What can hang from each mark:
fiduz: gosa
vabi: gosa
deso: nosemes rato
gosa: deso teriv vabi
poge: teriv
nosemes: deso fiduz
teriv: domip rato

Every row comes from one small tree of marks. Brackets hold a mark, then the marks that hang from it, in alphabetical order. Every link used is in the known rows. Which tree was each row made from?
Known rows:
{deso {nosemes {fiduz {gosa vabi}}}}: [ 51.6  29.6  -4.0  44.8 -12.5   3.5 -25.5   9.2  43.0 -23.6  -7.3   8.3
 -53.1 -50.5 -12.1 -20.1 -26.5   0.4  -9.8]
{poge teriv}: [-12.0 -36.1   9.8 -12.8 -21.8 -12.5  31.7 -14.2 -39.8  38.9  18.1  14.1
  14.3   2.9   4.1  44.0  -4.2  36.8  66.5]
{nosemes deso fiduz}: [ 30.6   1.3  22.7  -1.7   0.8  -5.0  38.1  -7.9  26.8  10.3  21.4  12.6
  13.4 -44.1 -11.6  39.8   3.2  22.7  41.8]
{gosa deso vabi}: [  9.8   0.3   4.2 -10.2  19.2 -14.1  19.6 -29.6   4.1   6.1  24.8 -22.9
  27.4 -10.3  26.4  19.8  -2.7  -0.4  -4.0]
{nosemes deso}: [  7.1 -17.7  28.1   5.5   2.2  -4.2  43.0 -23.2  -2.0  19.4   1.1  -1.0
  11.9 -14.4  -5.5  55.1   0.4  40.0  23.2]
{deso {nosemes {fiduz {gosa vabi}}} rato}: [ 35.3  49.7 -19.2  34.6 -15.6   0.5 -27.5  23.4  38.3 -32.4 -52.5   3.5
 -55.8 -43.6  -3.6   1.2  -2.8  -7.5 -23.9]
{vabi {gosa {teriv rato}}}: [-33.0 -50.9  18.1 -16.8  -3.5  31.3  12.8 -16.9  -5.3   1.8 -22.4  -4.8
   4.0  19.5 -49.8 -72.6  -9.3  19.6  61.4]
{nosemes {deso rato} {fiduz {gosa vabi}}}: [ 16.7  57.7  -3.2  28.4   6.1  -0.3 -13.0  -0.1  40.5 -23.3 -25.8   2.5
  -3.3 -69.0  11.2  43.5 -20.2  -0.6 -25.6]
{gosa deso}: [  4.9 -25.4  16.5 -31.5   7.3 -15.7  24.2 -15.5 -22.4  22.3  28.6  -4.2
  38.8  12.5  11.7  18.6  17.8  10.6  21.5]
{fiduz {gosa deso vabi}}: [ 11.6   8.0  11.7   3.6  17.1  -6.9 -25.3 -23.9  -0.3  -2.8  30.9  -6.0
  22.1 -15.4  24.0   9.3 -30.6  -1.0 -34.0]
{fiduz {gosa {teriv domip rato} vabi}}: [-57.8 -18.4  29.7  24.4  -2.7  36.1 -16.9 -16.9 -27.7 -14.5  37.6  16.6
   8.3  21.0  -5.5 -64.6 -36.5  15.5 -25.0]
{fiduz {gosa vabi}}: [  2.9   4.1  26.4  28.0  -6.7  -5.8 -16.9 -23.0  -3.8  -6.6  -7.5   5.5
  -4.2 -23.1   6.8  -2.5 -34.1  32.1  -7.7]
{deso nosemes rato}: [  5.0  -3.9  -6.8   9.4 -24.1 -11.3  28.6  19.4  -6.9   1.4 -67.3  -6.6
 -38.6  16.4  -9.5  26.1  39.7  21.5  11.1]
{vabi {gosa {deso rato} {teriv domip}}}: [-60.1 -13.7  -6.3 -25.0   5.0 -14.7   7.3   9.1 -34.1  -6.9  20.0 -21.6
  21.4  40.9  -8.9   6.5   2.9 -34.9  -2.5]
{nosemes {deso rato}}: [ -9.0   1.1  11.5  -1.6  -2.6 -10.8  44.5  -5.1  -5.7   8.8 -40.9  -3.9
  13.1  -9.0   3.6  75.2  21.7  28.8   9.9]
{gosa vabi}: [  2.0  -3.0  17.8   9.9  -2.1 -12.3  25.7 -30.1   2.2   1.3  -7.7  -9.9
   2.5 -18.5  10.5   8.1  -9.4  31.9  24.6]
{deso nosemes}: [ 23.4 -22.8   9.5  12.0 -19.1  -6.9  30.6   4.5  -3.7  12.1 -23.6   1.6
 -38.5  12.7 -16.0  13.3  15.4  33.8  27.3]
{nosemes {deso rato} {fiduz gosa}}: [ 10.7  29.8   9.6  10.6  -5.0  -1.6  -6.4  16.6  15.0  -7.7 -20.9  24.4
   5.3 -42.1  -6.2  42.4   0.1  11.2  -0.3]
{vabi {gosa deso}}: [  8.7 -30.5  11.4 -40.6  15.1 -15.7  16.0 -16.8  -5.5   5.6  24.6 -35.1
  25.8   2.5 -16.9  14.2  -5.5 -11.7  32.7]
{teriv domip}: [-31.1 -37.7  41.8 -10.3 -17.6 -24.1  38.5  -5.6 -53.1   6.3  52.1  -1.2
  22.9  22.9  -5.6  20.8   5.5  29.9  26.3]

Write each row's tree:
[  7.9  22.5  -4.9 -25.1  -0.8  -9.6 -26.8  21.4  -1.5  -5.6  15.2  21.4
  34.0 -14.3  10.7   4.1  14.8 -16.8  -5.8] | {nosemes {fiduz {gosa {deso rato}}}}
[ 17.0  -1.0 -28.4 -23.1   8.6 -11.4  12.7  16.2   2.9 -12.1 -38.2 -47.5
 -25.9   7.6 -22.2  37.0  22.7 -34.4  -0.2] | {vabi {gosa {deso nosemes rato}}}
[-57.0 -43.4  27.0 -19.1   9.7  30.1 -17.5  -1.2 -54.3   6.1  79.1  21.5
  47.4  52.5  -2.4 -51.4  -9.3  -4.3 -26.1] | {fiduz {gosa deso {teriv domip rato}}}
[ 29.7  16.1 -14.7   1.0 -26.7  -8.4  22.8  35.0  19.5  -9.3 -46.2  10.4
 -37.3 -12.6 -17.3   7.9  41.7   3.0  30.6] | {deso {nosemes fiduz} rato}
[ 22.5  35.7 -25.8  17.7  10.1  -3.0 -25.9   9.7  13.3 -18.6 -32.7 -20.2
 -32.0  -6.1  20.2  28.6  -3.6 -22.3 -66.6] | {fiduz {gosa {deso nosemes rato} vabi}}
[-51.3 -62.5  21.4 -40.8  -7.3  10.4  46.5 -11.6 -77.3  23.7  77.0  -2.5
  40.4  25.7 -10.7  20.3   3.9  20.0  47.0] | {poge {teriv domip rato}}
[-51.5 -53.1  13.4 -42.4  19.9  23.5  15.6 -10.5 -36.9  -5.0  71.0 -25.4
  40.3  42.6 -31.4 -45.8  -7.1 -25.4  17.3] | {vabi {gosa deso {teriv domip rato}}}
[ 16.3 -16.6 -11.3  10.2  -1.9   5.1  10.7   6.5   5.9  23.5  -9.3  10.6
 -27.9  38.4   3.0 -11.7  16.2   2.7  -0.5] | {gosa {deso nosemes} teriv}
[  3.5  26.4   5.9  41.1 -14.5   8.7 -39.6  -2.7  32.8  -7.1  -2.7  38.7
 -16.2 -30.0   4.0 -64.0 -39.7  18.3   9.2] | {nosemes {fiduz {gosa teriv vabi}}}
[ 14.5   9.5 -14.6  -0.5  -1.9  -3.2 -19.4  22.6 -11.2  -4.4 -28.4  -2.5
 -19.8  16.7   4.1  27.1  18.8 -11.9 -47.8] | {fiduz {gosa {deso nosemes rato}}}
[  7.2  26.1 -18.3  41.0 -34.4  10.7 -35.9  45.8  23.7  -8.4 -60.8  42.0
 -57.5  -0.5 -15.4 -37.5   7.1   6.5  -6.0] | {deso {nosemes {fiduz {gosa teriv}}} rato}
[-34.0   6.5  13.7  23.4  11.5   1.3 -32.7 -10.9 -24.6  -3.1  67.7   4.1
  17.8  18.7  26.4 -13.8 -40.2 -16.3 -57.9] | {fiduz {gosa deso {teriv domip} vabi}}
[ 39.1  13.8  -8.2  24.8  14.8   1.2 -24.8  -6.5  15.0  -8.1   5.8 -15.0
 -28.6 -10.9  12.0  13.1 -25.3 -12.1 -52.1] | {fiduz {gosa {deso nosemes} vabi}}
[-16.8   7.6  15.0  48.6 -14.5   9.1 -35.9 -18.8   5.6   3.4 -24.1  27.1
 -17.8  -2.4  11.0 -40.7 -41.8  34.7 -13.1] | {fiduz {gosa teriv vabi}}
[ -4.0 -15.9  12.4 -23.7   6.2  37.8 -32.5   8.2   5.2   7.3  50.5  40.1
  36.1   8.6 -13.0 -86.6  -4.2  -6.7  11.8] | {nosemes {fiduz {gosa deso {teriv rato}}}}
[ 15.4   0.1 -22.0 -15.4  -0.9 -12.4  23.3  17.4  -7.3   5.1 -30.0 -15.1
 -13.5  22.0   7.7  37.6  43.3  -9.8 -13.7] | {gosa {deso nosemes rato}}
[-11.3  -8.3  -8.2 -41.0  10.9 -21.4  12.3  -0.4 -13.4  -4.6 -15.9 -36.2
  28.4   3.9  -7.6  27.0  14.3 -21.5  19.5] | {vabi {gosa {deso rato}}}
[-11.4  25.6 -13.7  -4.0  -9.4   4.6 -43.3  26.5   6.7   6.0  -2.8  42.6
  20.9   3.1  12.1 -37.3   9.0 -13.9  -6.6] | {nosemes {fiduz {gosa {deso rato} teriv}}}
[  0.4 -41.1 -15.6 -21.6  16.4  39.1   6.5  -2.7  11.4   0.4  -5.0 -23.2
 -23.0  30.2 -44.7 -54.6   2.2 -23.2  18.1] | {vabi {gosa {deso nosemes} {teriv rato}}}
[-24.2  24.4 -22.3   3.9   7.7  -3.4   1.4 -10.2   7.9   6.6 -35.3  -1.7
  10.9  13.0  35.9  -4.1  12.2  -7.9 -17.8] | {gosa {deso rato} teriv vabi}
[ 14.3  48.3 -17.5  -7.5   9.0  -7.7 -33.2   5.8  20.7 -21.0   7.9   3.2
  24.2 -40.4  25.1   0.7  -6.3 -31.8 -29.9] | {nosemes {fiduz {gosa {deso rato} vabi}}}
[-14.6   3.6   1.9 -21.1  -0.2 -11.1 -20.2   8.6 -30.9   4.0  -6.2   5.7
  34.2  16.2  17.0  23.9  12.2   1.4 -24.5] | {fiduz {gosa {deso rato}}}
[-13.7 -25.7   1.6 -21.8   8.4  -3.7   1.3 -12.9   1.7  16.5   9.2  -9.9
  14.3  21.1 -17.2 -26.2 -11.7  -7.1  29.1] | {vabi {gosa deso teriv}}
[ -5.5   2.6  -4.4   8.8  11.4  -0.6   3.8 -26.4  11.2  15.9   8.7   2.4
  12.6   7.9  29.5 -18.5  -9.8   3.3  -8.3] | {gosa deso teriv vabi}
[ 38.5  -1.5 -26.7  -6.5   6.2   9.0  -5.0  18.2  45.9  -2.7   8.4  -7.5
 -37.5  -7.6 -33.1 -38.2  -5.5 -37.1  30.7] | {vabi {gosa {deso {nosemes fiduz}} teriv}}
[ 42.7  45.2 -41.2  -4.8  11.2  -8.4   8.8  16.4  45.2 -23.7 -14.9 -20.8
 -23.4 -36.7  16.9  16.8  25.8 -39.3 -12.9] | {gosa {deso {nosemes fiduz} rato} vabi}
[  4.9  29.0 -39.9  23.6   6.9   6.2   0.7   7.5  23.8  -1.6 -55.7 -12.9
 -41.0  18.0  25.6   0.7  20.5 -20.2 -37.0] | {gosa {deso nosemes rato} teriv vabi}
